Each row was made from one path, in order. Every step used is in the known rows, and no mark comes twice. Write each row's path.
Known rows:
teveg, ligefar, muted, nuled, vuzuna: [  3  -2  15  -1  14 -14  14  -8 -18   5  10   1  16   7  -1   5  -7  22
 -14  -8  -1   8 -11   0   1 -21  -6   6 -19  -6  -7   3  -8   8   3]
teveg, ligefar, vuzuna, nuled: [  4  -2  15  -6  11   9   7  -1 -26  19 -20   4 -23  -1 -13 -14  -7 -11
  -5  15  10  -8  15   7  16  -3 -17   2 -10   4  -9  19  -8  -1   1]
razasav, nasoda: [  6   1  -4   3 -25   3  -6   0  17 -29   3   7 -25  -7 -14   9  -2 -20
   1   5  -9   2  -2   4  -4  18   0  -6  -1 -15  -7  10   5 -13  -4]
ligefar, teveg: [-10  12   9  -4  13 -15  -2   7  -5  12 -12 -15 -10   0   0 -27   3 -12
  12  10   5  25 -42   2   4  36 -10 -12   1   8  -5   8   3  -5  12]
nasoda, muted, ligefar, vuzuna: [ -2 -12 -11  -2 -17  16  17   1   6  18 -20   0 -10 -11  14   7  12 -16
  13  15  12 -10  -9   4   6 -20  34   0  13  -2  10   4   5   0   1]
muted, nasoda: [ -1   7   2   2   5  -9  -6  -6   1  11  -1  -7  -3  25 -10   7  -2  -7
 -26   2   3   0  -4  -3  35   1 -20   2   4  -2   2  -7   7  -8   0]
ligefar, muted, nasoda: [  2  20  -1   2  14 -18   6  -6  -3 -11  28 -16   3  18 -14  23  -5  24
 -29   0   3 -24 -24   1   2  11 -16  -5  -6  -2  -1   2   0   5  -3]
vuzuna, luvago: [ -6   6  -7   9  -4  12   4  -3  -7 -20  21   2 -13  -6   8   9   4   6
 -15  -4  -4  32  21   2  -9 -16  -1 -10   6 -16  -3  -6 -14  -9 -18]
ligefar, muted, nuled, vuzuna, luvago: [  4   8  -6   1   7 -16  20  -1 -11 -19  35   8  16  -3  -8  21  -6  40
 -11  -8 -19  -2  -6  -7 -17 -22   2  -3  -8  -9  -4   0   0  19  -6]
nasoda, razasav: [  0   5 -15   3  -4  15  24   8  13 -11  -8  -1  43   4   9   1 -11 -34
   1  -2   5   9  -1  -2   9  -2  -3 -11  13   0   6  -2   8 -13  -5]
razasav, nasoda, vuzuna, luvago: [  2  -2   5  11 -33  -1  -7  -3  18 -33  12  18 -11   2  -4   4  -6  -9
   6  -1 -14  17  19   3 -25  12  10   8  -5 -10  -8   4  -3 -19 -10]
vuzuna, luvago, muted: [ -4  -2 -20   4   4  14 -14  -6  -1  -8  17  11   8 -11  10   6   4   8
  -5   3  -4  16  13   5 -13 -29   2  -2   2 -12  -3 -19 -15  -7 -10]
razasav, nasoda, muted, nuled, vuzuna: [  5 -16  -2  -3 -35   6   5  -4  19 -20  -9  16   0  -9  -3  21   0 -13
  15   4 -16   1 -18   1   2 -14  13  20  -6 -15   4   4  19 -11   9]
nasoda, muted, luvago: [-12 -13   8  -8  -7  16  -4   0   4   3 -22 -19   4   3  22  -4  15 -18
   9  -2  18  -4 -35   0   9   8  -4  20   7   2  19  -7  16 -11  12]
ligefar, vuzuna: [  3   1   1  -4   7   8  16   5 -26   4   1   4 -36  -8 -16   2  -4 -14
  -3  19   2  -8  21   3  11   2  -8 -16   7   6 -10  17  -3  -2  -6]
teveg, ligefar, vuzuna, luvago, muted: [ -2  -9  14  -1  11  12   5  -7 -31  14   0   6 -12  -5  -2   1  -2  -4
 -11  13  10  11  15  12   9 -33 -12   3 -11   1 -11   5 -18 -14  -7]
vuzuna, luvago, muted, ligefar, teveg: [ -8   0 -18   5  -4   9 -15   0   5   9  14   9   4 -19   8  -4  10   3
   2   9  -1  16   0   6 -14 -32  18  -9   6  -7  -5 -17 -14  -4 -13]
ligefar, muted, luvago: [ -5  14   9  -2  10  -9  -2   6  -8 -16  27 -25  -4   1  -7   1   4  14
 -15  -5  11 -26 -29   0 -17  27 -18  -7  -1   5   0   3   1   5  -3]
nuled, vuzuna: [  3  -7  14   4   3  -6   8   5 -10   7  15  14  14  -2   1 -17  -7   1
   9 -25   2  24  35 -11  -8  16  11 -12  -7  -1  -3  10   4   6   7]
nasoda, muted: [ -4 -10  -9  -3  -3  12   9  -6   9  -2 -22  -8   7   3  25   9   6  -8
   9   2   9   5 -22   1   6   1  12  11   4  -9  15  -5   7  -4  13]
nasoda, vuzuna: [  0  -3   3   8   0 -14  -1   0   8  -1  -6  12  12  22  16 -25  -9   3
   9  -8  -1  20  26  -9 -16  26  11   3   3   5   0  -5  -4   3   2]
luvago, muted, nasoda: [  2  -5 -18  -5  16  -2 -31  -8   9  24  -8   7  23  10  -2  -1  -2  -2
  -5  11   4 -19 -15   1  20 -16 -10   9  -1   1   1 -23   4  -1  11]
teveg, ligefar, muted, nasoda, vuzuna, nuled: [  2   8  18   2  14 -15   0 -10  -9  10   1  -7  12  24  -5  -2 -10  17
 -19  -2  11 -12 -12   4   3   5 -16  13 -19   2  -3   5  -9   1   4]
luvago, muted, nuled: [  5 -14 -35 -10  14   0 -22  -4   9  16 -18  23  25  -6   5  -5   0   8
   9  15 -15 -11 -16  -5  11 -39   1   7   4  -5  -1 -28   5  16  10]
razasav, nasoda, muted, ligefar, teveg: [ -1  -6  -3   0 -39   6  -2   1  28 -10 -13   0 -18 -15  -2   9   9 -27
  18  14  -1  -3 -34   8  -5   7  24   5   1 -10   2  10  12 -16   3]
nasoda, vuzuna, luvago, muted, ligefar: [ -3  -7  -8  12 -10  -4 -13  -2  12   4   6  23  22   8  20 -18  -2  10
  11  -3  -3  22  32  -3 -28 -12  26   7   3   1  -3 -18 -14  -1 -10]
nuled, vuzuna, luvago, muted: [  0 -10   7   6   1   3  -2   1 -12   5  28  23  25 -11   5  -7  -3  11
  11 -20  -2  27  40  -5 -19 -14  15  -3 -11  -4  -4  -3  -5  -1  -1]
muted, luvago, vuzuna, nuled: [ -9   5  -8  -9   7   3 -19  12   6  11 -19 -28 -23  -2  -1 -23  15 -14
   6 -12   5  -7  -3  -3   6  50 -30  -5  18  22  12  -2  16   8   8]
luvago, vuzuna: [ -2   7 -35   0  18  -8   6  -2  10   3 -10 -22 -24   3  13   8   8   4
   5 -15  -8  26  18   0   0  42  -5 -24  17  11   7  -4   2  14   7]
muted, luvago: [-11  -2  17  -5   0   6 -16  11  -4   4  -3 -18 -13   2   0 -25  11 -20
  -7  -5  15   0 -12  -5   9  24 -25  -1  11   9   4  -4  10  -8  -1]
nasoda, muted, nuled, vuzuna, luvago: [ -3 -19  -6  -4 -11   9  18  -6   1   2 -13  13  24  -2  21  16   4   8
  13  -5 -12  18 -12  -6  10 -41  17  23  -1 -11  14 -10  14   2  10]
luvago, vuzuna, ligefar: [  4  16 -16  -2  22  -7   1   2  15  -9 -18 -36 -23   3   7   8   7   7
   4 -16  -5  -3   2  -1   6  47  -8 -19  14  15  10   1  -1  19   7]

Which path is each row?
[ -3  -5  20   1   8  11  14  -6 -34   8   3   1 -21  -2  -4   3  -2  -5
 -16  10  10  18  20  11  10 -26 -13   0 -10  -1 -12  11 -18 -16 -11]	teveg, ligefar, vuzuna, luvago
[ -3  -6 -26   1   2  11 -11  -6  -1  -6  10  20  13 -13   8  11   3  14
  -5   8 -16  17   5   1  -3 -53   1   5   3 -14  -3 -26 -10  -1 -11]	vuzuna, luvago, muted, nuled
[  4  13 -43  -4  17  -3  -2   2  16   7 -25 -15 -27  -1   2  -3   5   2
  14  -9 -13   2  21  -1   0  53  -8 -19  17  12  10   2   7  25  12]	luvago, vuzuna, nuled
[  3 -10 -31  -1   2   4 -28   2  20  28  -9  16  13 -16   7 -16   6  -5
  12  12   6 -16  -1   0  -3 -21  28 -13  11  -2  -3 -19  -5  13   0]	luvago, muted, ligefar
[  9  30  23  -1  14  -6   4   5  10 -29   4 -33  19  12 -15  18  -9  13
 -20  -1   8 -55 -40  -1  11  13 -17   0  -5   4   6   7  -1   7  -3]	vuzuna, ligefar, muted, nasoda, razasav
[  1  -5 -12  -4   5  15   8   1 -28   3  10  18 -19 -17 -13  14  -1  -1
  -3  26 -11  -5  20   6   5 -45  -6  -3   4   1 -11  -1  -8  -5 -13]	ligefar, vuzuna, luvago, muted, nuled
[  1  -6  20  -2  13   5  12  -5 -31  16  -9  -1 -21   1  -6  -5  -4 -11
 -12  11  12   8  13   8  17 -12 -13  -2  -9   2 -10  14 -11 -10  -2]	teveg, ligefar, vuzuna
[ -1   0  -4  -2   5  14   2  -2 -28   6  14  11 -20 -10 -16  16  -1  -4
 -11  24  -1 -10  22   8   9 -33 -11  -2   1   4  -9   2  -8 -13 -14]	ligefar, vuzuna, luvago, muted, nasoda
[ -9  -7  -8  -2 -15   4   8   2  17  21 -26 -10   1  -8  21  -7  14 -17
  20  11  14   6 -40   3   4  -2  34   2  10   0  12  -1   8  -1   9]	nasoda, muted, ligefar, teveg
[ -4  19  -8  -6  16 -11  -3   7   0 -11  15 -33 -11   0  -8   3   7  18
  -6 -10   4 -29 -23   1 -19  46 -23  -9   3  13   6   5   5  16   4]	ligefar, muted, luvago, vuzuna, nuled
[  3   0 -10   3 -14   6  13  12  -2  24   0   9 -34 -19 -12  -8   7 -17
  -1  18   7 -10  24   0   5 -16  30 -30  20   4 -10  12  -6  10 -18]	muted, ligefar, vuzuna
[ -1 -12  10  -4  10  10   7  -8 -32  16  -4  12  -8  -5  -4   5  -2   0
 -11  17   1  10  10   9  16 -49 -13  10 -10  -1 -11   1 -14 -10  -7]	teveg, ligefar, vuzuna, luvago, muted, nuled
[  6  -7  -9  -2 -42  17  -1   3  24 -12 -17  11 -27 -19 -12  13   5 -28
  18  19  -4 -27 -12   8  -3   0  23   6   3 -10   2  16  13  -9   0]	razasav, nasoda, muted, ligefar, vuzuna, nuled
[ -4   4  10  10  -4 -12  -5  -9   3   7   7   6  11  34   0   3  -7   3
 -22  -4  -1  16  16  -4  15  -6 -11  16   0   2   1 -13   0 -14  -7]	muted, nasoda, vuzuna, luvago
[ -1   3   1   1   0  16  18   2 -32  -7  17   8 -37 -13 -13  14   0  -5
 -11  17  -2   6  32   6   2 -18  -8 -13   5   0 -11  14 -12 -11 -19]	ligefar, vuzuna, luvago
[ -1  -5  16   9  -4   1  10   3 -16  -4  31  17  12  -7   3  -5  -4   9
   2 -27  -2  37  46  -7 -16  -4  12  -9  -8  -7  -4   7  -5  -3  -6]	nuled, vuzuna, luvago
[ -3 -11 -15   1 -17  12   9  -1  20  12 -21  -4   1  -7  23   3  13 -11
  12   4  12  -1 -16   0   4 -13  38   1  13  -8  13  -5   6   4   3]	nasoda, muted, ligefar
[  0   5  13   2  18  -9   8  -9 -15  -2  10 -14   3   9   3   2  -4  15
 -18  -3  12   3 -13   6  -5   2  -9  -2 -16  -6  -6   6 -15   1   1]	teveg, ligefar, muted
[  5  -2  15  -8   4 -15   8   8  -3   7 -11  13  17  -3  -8 -10  -5  12
  10  -6 -21   5 -15 -15  19 -21   0   6  -4   1  -2   0  13  19   9]	muted, nuled, vuzuna, ligefar, teveg
[  4  26 -15  -1  22 -12  10   1  17 -15  -7 -44   3  11  -1  27   1  11
  -5 -15  -4 -22 -15   2   6  39 -15 -14  10  18  13   1   3  14   5]	luvago, vuzuna, ligefar, muted, nasoda, razasav
[  4  -9  -6   7 -32  -2 -13  -5  21 -26   5  29   3  -1  -4   6  -6  -4
  11   6 -22   9   9   1 -20 -11  10  17  -6 -10  -8  -6   1 -14  -7]	razasav, nasoda, vuzuna, luvago, muted, nuled
[ -6   3  25  -2  15  -7  -1  -4 -18   2  10 -21   1   8   1  -5   2   8
 -19  -6  19  -3 -22   6  -2   7 -22   4 -14   2  -4   5  -9  -4   1]	teveg, ligefar, muted, luvago
[  9   4  19   6 -26  -6 -12   2  26 -34  -6   7  -8   5 -10  -4  -9 -10
  10   1  -8 -12  -1  -1 -15  29   6  10  -6  -4  -5  10   2  -9  -1]	razasav, nasoda, vuzuna, ligefar
[  1  -9 -14  -4 -19  19  12   4  10  19 -27   2 -12 -14   9   1  10 -17
  18  18  10 -22  -9   3   6 -14  32   3  13  -1  11   7   7   6   3]	nasoda, muted, ligefar, vuzuna, nuled
[  6   2  -5   4  -1  -9  -8   5  14   4 -22  18  10  18   6 -38 -12   3
  20  -2  -5  -2  29 -10 -16  36   7   8   2   6   1   2   1  14   7]	nasoda, vuzuna, nuled
[ 10  10  35   1  11 -11   7   8  -7 -13  21  -4  19  -3  -9  -6 -10  21
   6 -25   5 -18   8 -10 -14  25   8  -9 -16   3  -1  18   0  16   6]	nuled, vuzuna, ligefar, muted
[ -4  -9  -1  -4 -31  11  -8  -2  22 -20 -13 -13 -19  -8   1  16  11 -25
  13   1  -1  -6 -28   8  -2  24  -2  15   2  -2  11   4  19 -19   8]	razasav, nasoda, muted, luvago, vuzuna
[  5  24 -15  -2  26 -13   5   1  13 -17  -4 -42 -19   3   3  19   5  21
   1 -16  -5 -17  -8   1  -7  50  -9 -20   9  14   9   4  -4  23   6]	luvago, vuzuna, ligefar, muted
[  6 -18 -24  -9  12  -3 -18  -2   4  22  -9  31  38  -8   3  -9  -4  10
  17   4 -15  -4  -2  -9   6 -38   8   8  -3  -2  -2 -22   8  17  13]	luvago, muted, nuled, vuzuna
[ -3   6  22   7  11 -14   5 -14 -15   2  17  -9  13  24   0  10  -7  20
 -28  -6  10   7  -6   7  -1 -11 -14  12 -20  -3  -5  -1 -15  -8  -4]	teveg, ligefar, muted, nasoda, vuzuna, luvago
[ -1   8  -2   3  -2   1  10   0  10   8  -7  -7  34  26  -7  13 -10 -27
 -23   1   6  -3  -9  -2  39 -11 -21   4   8   4   8  -8  14 -19  -3]	muted, nasoda, razasav
[ -1   2  10   7   1 -18  -7  -7   7  14  -4   3  12  39  -2  -4  -9  -2
 -16  -3   1   5   9  -7  21   9 -11  14   1   7   2  -9   6  -9   2]	muted, nasoda, vuzuna
[  0 -11   4   8  -6   3  -3   4  -7  13  29  26  23 -15   4 -10   0  10
  11 -19  -1  23  42  -5 -21 -21  26  -8  -6  -4  -5  -2  -6   2  -6]	nuled, vuzuna, luvago, muted, ligefar
[ -6   4  16  -2  18  -9   1  -5 -15   5   6 -28  -3   9   3   0   5  10
 -16 -11  15   1 -18   7  -3  15 -22   1 -11   8   0   4  -8  -1   3]	teveg, ligefar, muted, luvago, vuzuna
[ -3 -10   8  -4 -35  14 -10   0  19 -23 -11  -6 -14  -8  -1  11   8 -27
  10   5   2 -10 -31   7   0  15  -2  18  -2  -8   7   6  17 -23   6]	razasav, nasoda, muted, luvago
[  5  -3   4   8 -29  -6  -8  -1  21 -26   1  17  -9   6  -5  -4  -8 -14
  10   1 -10   6  12   0 -19  26   9   6  -4  -6  -7   7   4 -13  -2]	razasav, nasoda, vuzuna
[  2 -10  -4   0  -5  -5  15   2  -9   2   9  29  16  -5  -1   4  -4  16
  -1 -10 -27  31  19 -14   8 -46   4   5   0 -10  -3  -8   8  12  -5]	muted, nuled, vuzuna, luvago
[  8 -14 -14 -10  15  -3 -21   0   7  15 -12  24  38  -8   1  -9  -5  13
  16   3 -14 -18 -11  -9   9 -36   5  11  -4   0  -1 -20   7  19  13]	luvago, muted, nuled, vuzuna, ligefar
[  9   7  -6  -9   6  13   9  10 -20   7 -14  10 -38 -11 -26 -10  -7 -13
   6  26  -3 -31  24   1   9  13 -12 -10   6   8  -7  23   2   9  -1]	ligefar, vuzuna, nuled
[ -4  -8   9   6  -5  -3  -5   6  -9  18  25  21  24 -17   3 -17   1   7
  16 -15   1  28  25  -3 -20 -13  24  -8  -8   1  -6  -1  -5   0  -1]	nuled, vuzuna, luvago, muted, ligefar, teveg
[-13  11  16 -10  14  -5 -19  14   3   6 -18 -47 -21   1   0 -22  18 -13
   4 -12  11  -8 -32  -1  10  54 -31  -4  14  29  11   0  11   2   9]	muted, luvago, vuzuna, ligefar, teveg
[  3  12  31   4   6 -18  -8   6   9 -18  -1 -14  17  20   5 -21  -7  18
   5 -11   7 -25  -8  -8 -21  37  -1  11  -4  14   3   2  -5   9   1]	nasoda, vuzuna, ligefar, muted, luvago
[ -1  -9  10   5   1   0  -5  -2 -12  11  28  22  28  -3   1  -2  -4  10
   3 -20  -2  22  36  -5  -9 -19   8   2 -12  -3  -2  -5  -2  -5  -1]	nuled, vuzuna, luvago, muted, nasoda
[ 10  27  20  -2  18  -7   0   5   5 -34   7 -31  -3   0 -10   9  -4  23
 -11  -3   6 -47 -32  -2  -6  26  -9 -10  -5  -1   1  10  -9  18  -1]	vuzuna, ligefar, muted
